Every row comes from one small tree of marks. The marks that hang from a mark follow it in brackets, in the order of their numbers. Every link used is in the known rows. Which tree was each row made from?
Known rows:
K997{K750{K684} K759{K238{K732{K954}}} K966}: [33, 37, -6, -42, -8, 33, 11, 3, 15, 25, -16, -14, -22, -26, 11, 9, -7, 5, 9, 31, 21, -1, 57, 48, 38, 8, -26, 5, 51, 16, 36, -18, -21, -47, 2, -19, 15]
K684{K732{K238{K759{K997{K750 K966}}} K954}}: [17, -10, -12, -10, -6, 33, 28, 10, 2, -18, -9, -17, -14, -33, 33, 16, 5, -16, 12, 22, 20, -1, 32, 15, 21, 26, -12, -11, 36, -10, 26, -27, -4, -37, -7, 7, 19]
K24{K684{K732{K238{K759{K997{K750 K966}}} K954}}}: [10, -14, -22, -1, 0, 16, 10, 27, 3, -31, -9, -21, -17, -52, 39, 8, -4, -9, 9, 21, 9, -14, 41, 7, 32, 33, -10, -9, 22, 7, 60, -19, -3, -31, -5, 1, 8]
K966{K997{K759}}: [28, 0, -23, -13, 10, 12, 40, 7, -10, -32, -11, -9, -12, -20, 26, 0, -15, -14, -5, 6, 15, 5, -9, 22, 35, 25, 4, 3, 25, -5, 18, -7, -21, -31, -1, 13, 5]
K24{K684{K732{K238{K759{K997}} K954}}}: [13, -19, -22, 10, 0, 17, 17, 29, -5, -39, -11, -18, -13, -50, 44, 7, 4, -13, 13, 16, 4, -18, 28, -1, 34, 34, -5, -9, 18, 2, 60, -19, 0, -33, -7, 10, 7]
K238{K732 K759}: [40, 20, -20, -14, -7, 34, 43, 10, -21, -39, -17, 1, -6, -31, 28, -9, -14, -8, 4, 31, 26, -16, 17, 13, 38, -6, -11, -12, 35, -20, 58, -16, -18, -50, 5, 7, -7]
K954{K732{K238{K759{K997{K966}}}}}: [45, -13, -18, -19, 9, 28, 40, 2, -22, -23, -10, -5, -2, -26, 33, 15, -9, -6, -2, 20, 22, 5, 27, 9, 20, 18, -2, 1, 25, -7, 26, -13, -24, -27, 6, 9, -9]
K732{K954}: [25, -8, -24, 9, 8, 22, 36, 17, -25, -18, -19, -5, -8, -37, 46, 10, 30, -24, 0, 10, 5, -19, 1, -1, 46, 27, 9, -22, 35, -1, 26, -15, -13, -43, -14, 21, 4]
K238{K732}: [36, 3, -29, -2, 6, 19, 38, 15, -28, -30, -13, -9, 0, -42, 32, -7, 5, -25, -7, 24, 12, -31, 15, 4, 46, 6, -6, -14, 20, -9, 55, -23, -14, -43, -3, 15, -11]
K750{K684{K732{K238{K759}}} K997{K966}}: [33, -2, -6, 11, 6, 32, 22, 25, -2, -20, 1, -39, -11, -23, 27, 8, -15, -2, 11, 1, 20, -4, 49, 30, 41, 23, -20, -19, 35, -10, 51, -33, -7, -33, 19, -3, -3]
K966{K997{K750{K684}}}: [33, 3, -28, -9, 23, 3, 22, 13, -4, -21, 1, -20, -10, -45, 27, -7, -5, -9, -14, 5, 8, -5, 21, 22, 48, 28, -7, -13, 23, 3, 42, -17, -23, -18, 0, 5, 3]
K58{K994{K238{K759}}}: [44, -25, -42, 5, 4, 30, 24, -8, -9, -67, -12, 6, 8, -26, 37, -3, -25, -42, 0, 7, 10, -12, -24, -2, 69, 0, 8, -6, 44, 13, 21, -6, -6, -35, 2, 8, 4]
K994{K238{K759} K997}: [27, -18, -42, -17, -11, 48, 29, -11, -12, -47, -11, 4, 8, -18, 26, 10, -39, -40, -10, 8, 23, 11, -18, 10, 30, 2, 30, -1, 41, -2, 28, -14, -26, -27, 9, -1, 4]
K684{K732{K238{K759{K997}} K954}}: [20, -15, -12, 1, -7, 33, 35, 12, -6, -26, -11, -14, -11, -30, 37, 16, 12, -19, 16, 15, 16, -5, 21, 7, 24, 27, -8, -11, 31, -15, 26, -28, -3, -38, -9, 16, 18]
K954{K732{K238{K759{K997{K750 K966}}}}}: [45, -11, -18, -24, 11, 26, 33, 2, -16, -17, -6, -7, -3, -32, 33, 13, -12, -3, -5, 23, 23, 6, 37, 11, 21, 18, -3, 0, 26, -3, 29, -14, -25, -24, 7, 4, -6]
K954{K732{K238{K759{K997{K750}}}}}: [47, -13, -19, -20, 13, 25, 32, 3, -20, -20, -5, -6, -1, -35, 36, 12, -8, -5, -4, 21, 19, 4, 32, 6, 25, 19, 0, -1, 23, -4, 32, -15, -22, -21, 4, 7, -4]
K58{K994}: [41, -31, -40, 16, 19, 14, 24, 7, -16, -60, -15, -7, 9, -29, 39, -9, -4, -30, -4, 7, 0, -18, -28, -4, 77, 15, 10, -11, 29, 10, 18, -6, 2, -38, 0, 11, -5]
K994{K238{K732{K954} K759} K997{K750 K966}}: [15, 8, -31, -45, -18, 51, 24, -14, -6, -18, 0, 7, -4, -30, 14, 15, -46, -33, -12, 40, 36, 11, 29, 32, 11, -8, 5, 1, 52, -2, 33, -16, -33, -33, 4, -6, 10]
K954{K732{K238{K759}}}: [50, -14, -16, -10, 9, 28, 41, 4, -23, -22, -11, -5, -2, -30, 37, 11, 1, -5, -1, 15, 18, -5, 25, -2, 30, 16, 2, -4, 23, -2, 30, -12, -20, -28, 5, 9, -9]
K732{K238{K759{K997{K750{K684} K966}}} K954}: [25, 2, -3, -17, -1, 30, 26, -2, -12, 0, -2, 0, -17, -40, 33, 20, 4, -11, 19, 15, 17, 11, 29, 21, 19, 38, -9, -4, 44, -3, 23, -17, -17, -29, -1, 2, 19]
K759{K238{K732{K954}} K997{K750 K966}}: [32, 8, -32, -36, 3, 26, 16, 5, -16, -7, -6, 2, -6, -34, 17, 16, -14, -20, 0, 38, 23, 14, 33, 48, 17, 16, -16, 11, 50, -10, 29, -34, -34, -35, -15, 12, 19]
K238{K732{K954} K759{K997}}: [28, 20, -15, -22, -8, 35, 44, 10, -31, -31, -11, 10, -11, -33, 31, 4, -13, -12, 8, 42, 28, -1, 22, 27, 14, 5, -13, -5, 42, -32, 51, -21, -25, -49, -8, 23, 6]
K732{K238 K954}: [26, -16, -12, 4, 4, 22, 32, 0, -24, -4, -5, -2, -11, -43, 42, 19, 30, -28, 15, 2, 5, -11, 9, -2, 34, 42, 6, -10, 30, 6, 11, -16, -9, -30, -7, 13, 13]
K163{K58{K994{K238{K732}}}}: [49, -43, -55, 23, 11, 14, 41, -8, -25, -77, -15, 7, 20, -27, 47, -8, -3, -54, -13, 9, 4, -25, -29, -9, 74, 17, 19, -6, 31, 10, 29, 3, 0, -36, 5, 11, -11]

Write each row's tree:
[38, 0, -18, 14, 18, 23, 22, 27, -16, -20, -3, -35, -7, -25, 32, 2, -9, -7, -2, -3, 12, -9, 34, 28, 55, 24, -7, -23, 34, -4, 53, -27, -16, -32, 19, 2, -15] -> K750{K684 K997{K966}}
[27, 6, -17, -14, 12, 12, 26, 10, 1, -16, 5, -17, -17, -44, 25, 1, -5, -5, -2, 11, 15, 1, 35, 24, 35, 29, -16, -10, 30, -3, 35, -18, -18, -20, -3, 6, 15] -> K966{K997{K750{K684{K732{K238{K759} K954}}}}}
[21, 21, -1, -31, -3, 28, 10, 7, 25, 19, -15, -31, -23, -30, 21, 10, -2, 2, 5, 23, 17, -5, 57, 37, 38, 23, -22, -5, 37, 18, 35, -17, -9, -41, 9, -23, 12] -> K997{K750{K684{K732{K238 K954}}} K759 K966}
[26, 13, -13, -19, 4, 25, 11, 13, 17, 4, -10, -31, -16, -42, 24, 4, 1, 0, -2, 21, 18, -10, 60, 27, 44, 20, -24, -20, 39, 12, 47, -23, -12, -35, 9, -18, 5] -> K997{K750{K684{K732{K238{K759} K954}}} K966}
[31, -19, -33, -14, 8, 25, 12, -4, -1, -35, -11, -8, 5, -16, 18, 0, -28, -13, -3, 20, 7, 8, -12, 25, 61, 14, 8, 6, 36, 15, 6, -5, -3, -37, 7, -10, 4] -> K58{K994{K997{K750{K684} K759{K238} K966}}}
[38, 25, -13, -36, -1, 30, 5, 3, 23, 16, -21, -20, -16, -20, 14, 7, -12, 5, 5, 17, 17, 5, 42, 44, 48, 15, -16, 4, 48, 24, 31, -16, -20, -40, 9, -28, 11] -> K997{K750{K684} K759{K238} K966}
[12, 13, -22, -44, -18, 45, 17, -12, -2, 5, -1, -4, -8, -31, 12, 18, -34, -32, -9, 35, 25, 4, 38, 37, 16, 1, 0, 10, 42, 7, 34, -19, -28, -35, 3, -8, 10] -> K994{K238{K732{K954}} K997{K750{K684} K759 K966}}
[29, 24, -7, -34, -8, 35, 9, 8, 28, 19, -21, -24, -21, -20, 15, 13, -3, 6, 9, 23, 19, 1, 54, 43, 41, 13, -24, 1, 50, 18, 29, -22, -15, -46, 0, -21, 19] -> K997{K750{K684{K732{K954}}} K759{K238} K966}
[37, -2, -34, -15, 2, 26, 29, 8, -33, -24, -10, 8, 0, -30, 26, 14, -1, -27, 8, 25, 14, 6, 6, 30, 21, 17, -6, 10, 43, -20, 30, -35, -29, -37, -21, 28, 17] -> K759{K238{K732{K954}} K997}
[31, 6, -14, -12, 2, 38, 30, 12, -18, -16, -7, -8, -12, -5, 27, 17, -21, -12, 9, 15, 27, 11, 19, 41, 28, 14, 0, 0, 49, -6, 15, -19, -20, -45, 7, 8, 5] -> K750{K997{K759{K238{K732{K954}}} K966}}
[34, 6, -28, -25, 6, 29, 25, 8, -3, -38, -18, -6, -6, -23, 29, 0, -31, -7, -4, 24, 26, 16, 9, 30, 32, 15, 2, -8, 43, -10, 42, -15, -25, -33, 11, -5, 2] -> K238{K759{K997{K750 K966}}}
[32, 12, -18, -23, 8, 16, 21, 8, 9, -12, -5, -17, -16, -28, 18, 2, -11, -1, 0, 9, 14, 6, 25, 34, 40, 21, -12, 4, 33, 2, 28, -18, -19, -26, -5, 0, 19] -> K966{K997{K750{K684{K732}} K759{K238}}}
[38, 24, -19, -27, 0, 28, 28, 10, -17, -31, -8, -4, -6, -40, 25, -6, -26, -5, 1, 40, 25, -4, 36, 30, 28, 2, -19, -6, 34, -24, 71, -25, -24, -39, 5, 4, -1] -> K238{K732 K759{K997{K750{K684}}}}
[24, -2, -7, -19, -1, 30, 27, -4, -14, -5, -2, 4, -16, -37, 34, 21, 0, -16, 17, 17, 20, 14, 21, 19, 16, 37, -2, -3, 45, -3, 14, -14, -18, -29, 0, 4, 20] -> K732{K238{K759{K997{K750 K966}}} K954}
[26, -7, -8, -10, -2, 30, 34, -3, -23, -14, -4, 7, -14, -35, 39, 20, 7, -19, 21, 12, 16, 9, 10, 11, 18, 37, 3, -3, 42, -8, 15, -15, -16, -31, -4, 13, 19] -> K732{K238{K759{K997}} K954}
[21, -22, -35, -17, -7, 37, 27, -13, -15, -44, -6, 8, 4, -19, 22, 8, -38, -43, -3, 28, 17, -1, -15, 19, 42, -1, 9, 12, 41, 6, 4, -6, -10, -43, 0, 9, 5] -> K58{K994{K238{K732{K954}} K997{K759 K966}}}
[36, 11, -23, -23, 6, 28, 22, 10, -2, -33, -16, -10, -9, -27, 28, -1, -28, -2, -3, 22, 23, 13, 18, 30, 36, 16, -4, -10, 43, -10, 50, -16, -25, -33, 12, -7, 1] -> K238{K759{K997{K750{K684} K966}}}
[16, -15, -37, -29, -14, 47, 28, -14, -5, -27, -14, -3, 1, -9, 20, 18, -42, -43, -11, 13, 24, 14, -13, 25, 22, 7, 28, 12, 38, 8, 13, -11, -27, -32, 9, -6, 2] -> K994{K238 K997{K759 K966}}
[30, -2, -33, -18, 20, 11, 11, 15, -6, -19, -9, -23, -4, -40, 30, 2, -17, -16, -15, 20, 10, 5, 25, 34, 39, 31, -5, -8, 29, -2, 51, -27, -27, -23, 6, -2, -3] -> K759{K997{K750{K684} K966}}
[28, 9, 0, 1, -2, 40, 23, 26, -1, -3, -8, -31, -19, -9, 26, 18, -5, 0, 18, 7, 19, 0, 47, 42, 36, 18, -20, -9, 48, -9, 34, -32, -9, -47, 4, 6, 10] -> K750{K684{K732{K954}} K997{K759{K238} K966}}
[28, 13, -14, -23, 6, 17, 23, 9, 8, -6, -4, -14, -20, -29, 20, 7, -5, -1, 3, 12, 14, 5, 29, 35, 35, 23, -15, 3, 37, 2, 23, -18, -19, -30, -11, 5, 23] -> K966{K997{K750{K684{K732{K954}}} K759{K238}}}
[41, -49, -54, 20, 13, 17, 30, -7, -12, -69, -12, -6, 21, -25, 42, -5, -8, -46, -17, 8, 0, -16, -19, -4, 72, 23, 22, -7, 29, 12, 28, 0, 4, -29, 8, 1, -6] -> K163{K58{K994{K238 K997{K750{K684{K732}}}}}}
[31, 23, -12, -14, -11, 37, 47, 11, -27, -26, -15, 8, -13, -34, 31, 0, 0, -8, 9, 36, 27, -16, 25, 14, 28, -2, -15, -13, 43, -22, 49, -16, -18, -56, -6, 16, 2] -> K238{K732{K954} K759}
[27, 0, 0, 10, 4, 34, 25, 25, -7, -11, 3, -35, -16, -24, 30, 14, -5, -1, 16, 4, 19, -4, 54, 31, 35, 26, -21, -21, 41, -13, 44, -32, -6, -37, 13, 4, 3] -> K750{K684{K732{K238{K759} K954}} K997{K966}}
[29, 2, 2, 4, 3, 33, 22, 21, 1, -8, -2, -40, -15, -16, 26, 12, -14, -1, 15, 2, 17, -2, 47, 37, 38, 25, -17, -8, 32, -6, 42, -30, -3, -36, 19, -4, 1] -> K750{K684{K732{K238}} K997{K759 K966}}
[29, 24, -11, -31, 4, 23, 10, 7, 20, 11, -20, -28, -18, -28, 22, 2, -11, 3, -4, 20, 15, -4, 43, 38, 49, 18, -13, -6, 36, 21, 41, -10, -17, -39, 16, -26, 0] -> K997{K750{K684} K759 K966}
[36, 16, -22, -22, -4, 31, 40, 8, -27, -44, -12, 3, -4, -31, 27, -5, -26, -12, 2, 37, 28, -2, 15, 26, 24, 0, -11, -3, 34, -30, 59, -22, -25, -44, 2, 14, -4] -> K238{K732 K759{K997}}
[35, 9, -7, 3, 11, 28, 23, 21, -9, -12, -8, -31, -13, -14, 30, 6, -17, -1, 6, 1, 14, -1, 32, 37, 47, 23, -6, -13, 36, -1, 45, -21, -15, -37, 22, -3, -8] -> K750{K684 K997{K759 K966}}
[36, 11, -16, -17, -9, 35, 34, 4, -13, -10, -24, 3, -10, -15, 26, 10, 6, -14, 15, 17, 15, -6, 3, 21, 37, 9, 0, 9, 41, 1, 21, -16, -16, -51, -9, 9, 13] -> K997{K759{K238{K732{K954}}}}
[36, 20, -15, -34, -3, 30, 13, 0, 3, 6, -15, -2, -12, -29, 25, 10, 2, -8, 7, 27, 15, -3, 29, 29, 41, 9, -5, 5, 43, 13, 27, -16, -15, -41, -6, -6, 22] -> K997{K750 K759{K238{K732{K954}}}}
